Every row comes from one small tree of marks. The marks that hang from a mark follow it in brackets, in the order of their numbers. Every link used is in the known rows. Which tree was each row made from?
In the rows, zero is written as 128.
Known rows:
k579[k856[k989]]: [110  91 116 137 137 119 103 135 132 124 109 104 146 140 122 124 131 117
 120 102]
k856[k187 k418[k606] k579 k759 k989]: [160  54 142 141  65 128  19 177  99 122 103  90 166 136  85 154 156 195
 107 170]
k136[k187 k989[k856[k418[k606]]]]: [211 140  66 137  96  53  81 119 117 124  93  52 148 198 157 130 126 143
 136  73]
k187[k136[k989] k856[k418[k606] k579 k759]]: [152  98  76 145  84 114  84 113  90 130 126  49 147 174 167 177 133 119
  91  92]
k136[k187[k856[k579]]]: [171 103  83 144 104  98 111 110 104 136 154  80 129 163 159 138 122 122
 122  81]
k579[k856[k418 k759 k989]]: [109  67 120 136 124 143  79 133 125 130  96 111 156 146 108 152 143 134
 109 113]
k989[k856[k187[k136] k418 k759]]: [145  90 113 141  91 139  68 106 106 143 133  83 150 168 127 175 136 143
 100 105]
k989[k856]: [126 115 103 129 112 128 135 119 127 148 134 103 124 157 144 128 126 114
 112 105]
k11[k261[k856[k187[k136] k759 k989]]]: [159 119 138 143 105 128 101 150 138 125 122 116 129 128 110 144 136 113
 133  77]
k989[k856[k187 k759]]: [136  90 116 132  82 139  96 115 117 153 134  90 131 149 142 147 138 134
 104 111]
k856[k187[k136[k989]] k759]: [145 122 135 144  88 109  62 106 107 118 118  57 154 133 157 169 138 132
 120 105]
k580[k856[k187[k136] k418 k579 k759 k989]]: [152  45 103 143  94 140  38 138 103 129 147  58 184 151 125 172 150 127
  99 100]
k856[k187[k136] k579]: [165  95 130 149  94 115  76 122 105 124 160  74 150 123 129 164 131 129
 120 128]
k579[k856[k187 k418[k606] k989]]: [164  71 112 138 124 112  46 152 122 116  93 121 161 157  77 128 137 172
 121 129]
k856[k579 k759 k989]: [ 92  78 146 141  82 135  90 156 111 133 122  68 147 115 143 149 149 125
 107 136]
k11[k261[k856]]: [174 134 117 128 125 136 161 148 156 137 131 164 103 126 105 126 126  97
 142  86]
k261[k856[k579 k989]]: [148  88 118 138 101 120 100 170 128 128 134  97 138 133 119 139 136 111
 119  77]
k187[k136 k856]: [112 126  97 145 132 124 121  97 102 126 156  82 134 162 162 150 116 104
 104  77]
k989[k856[k187[k136] k759]]: [130  99 115 140  92 130  86  99 106 145 141  68 137 154 156 161 135 128
 101  96]
k579[k856[k418]]: [148  84 100 129 142 141 110 118 134 135 117 144 141 148 101 148 129 127
 119 116]

Write each row's tree:
[142 122  81 141 103 111  83 107  95 122 111  63 147 182 164 166 129 130
  98  83]  k187[k136[k989] k856[k418[k606] k759]]
[160  59 109 136  63 151  79 128 111 158 141  90 145 156 116 172 143 139
  96 129]  k989[k856[k187 k418 k579 k759]]
[130 128  99 144  93  99 107 101 109 131 128  26 145 154 189 167 130  91
 109  78]  k187[k136[k989[k856[k579 k759]]]]
[113  77 100 151  98 128  66 133  82 125 132  58 154 168 146 166 137 141
  85 105]  k187[k136 k856[k418[k606] k579 k759 k989]]
[133  56 127 141 107 140  47 137 122 127  99 106 166 146  92 157 145 151
 111 119]  k579[k856[k187 k418 k759 k989]]
[168  47  95 138  98 129  32 145  97 127 136  67 176 153 126 158 152 149
  97 113]  k580[k856[k187[k136] k418[k606] k579 k759 k989]]
[202 107  64 142  75  75  78 119 101 130 109  48 145 185 168 151 132 136
 119  79]  k136[k187[k856[k418[k606] k579 k759]] k989]
[170 104 119 129  99 152 156 146 147 150 141 148 101 114 120 147 137  91
 127  94]  k11[k261[k856[k579 k759]]]
[165  84  90 146  93  99  66 133  92 129 123  72 144 175 143 142 136 159
 112  96]  k136[k187[k856[k418[k606] k579 k759 k989]]]
[ 98  95 149 137 105 142  67 156 117 120  91 104 163 143 102 152 147 158
 114 136]  k856[k418 k759 k989]
[158 101  93 143 109  97  65 128  96 123 111  85 144 181 140 134 134 168
 117  89]  k136[k187[k856[k418[k606] k759 k989]]]
[201  73  77 138  99 120  65 125 115 128 153  68 177 160 127 166 135 109
 113  92]  k580[k856[k187[k136[k989]] k418 k579]]
[170  68 100 139  76 131  62 120  96 148 139  76 143 162 132 173 142 156
  92 126]  k989[k856[k187[k136] k418[k606] k579 k759]]
[147  64 122 137  87 144  77 169 121 134 122 104 147 139 106 168 148 128
 107  87]  k261[k856[k418 k579 k759 k989]]
[165  95 107 134  94 133  84 130 123 143 129 111 148 171  98 146 129 148
 113 119]  k989[k856[k187 k418]]
[113  74 128 148 117 122  54 115 112 121 115  70 159 136 135 156 140 130
 110  94]  k579[k856[k187[k136] k759 k989]]
[216  77 100 138  76 116  48 143 107 128 126  88 146 149 121 183 145 147
 109  83]  k261[k856[k187[k136[k989]] k418[k606] k579 k759]]
[176  59 101 131  66 140  73 135 106 156 131  99 136 158 117 159 145 162
  95 141]  k989[k856[k187 k418[k606] k579 k759]]
[ 96  85 115 139  98 149  86 144 109 132 114  98 152 168 117 148 136 137
  96 108]  k187[k856[k418 k759 k989]]
[148  62  91 132 114 138  87 158 123 132 139  92 171 153 112 139 141 113
 109 109]  k580[k856[k418 k579 k989]]
[125  81 113 137 137 128  85 142 132 122 100 117 159 154  93 138 133 132
 119 112]  k579[k856[k418 k989]]
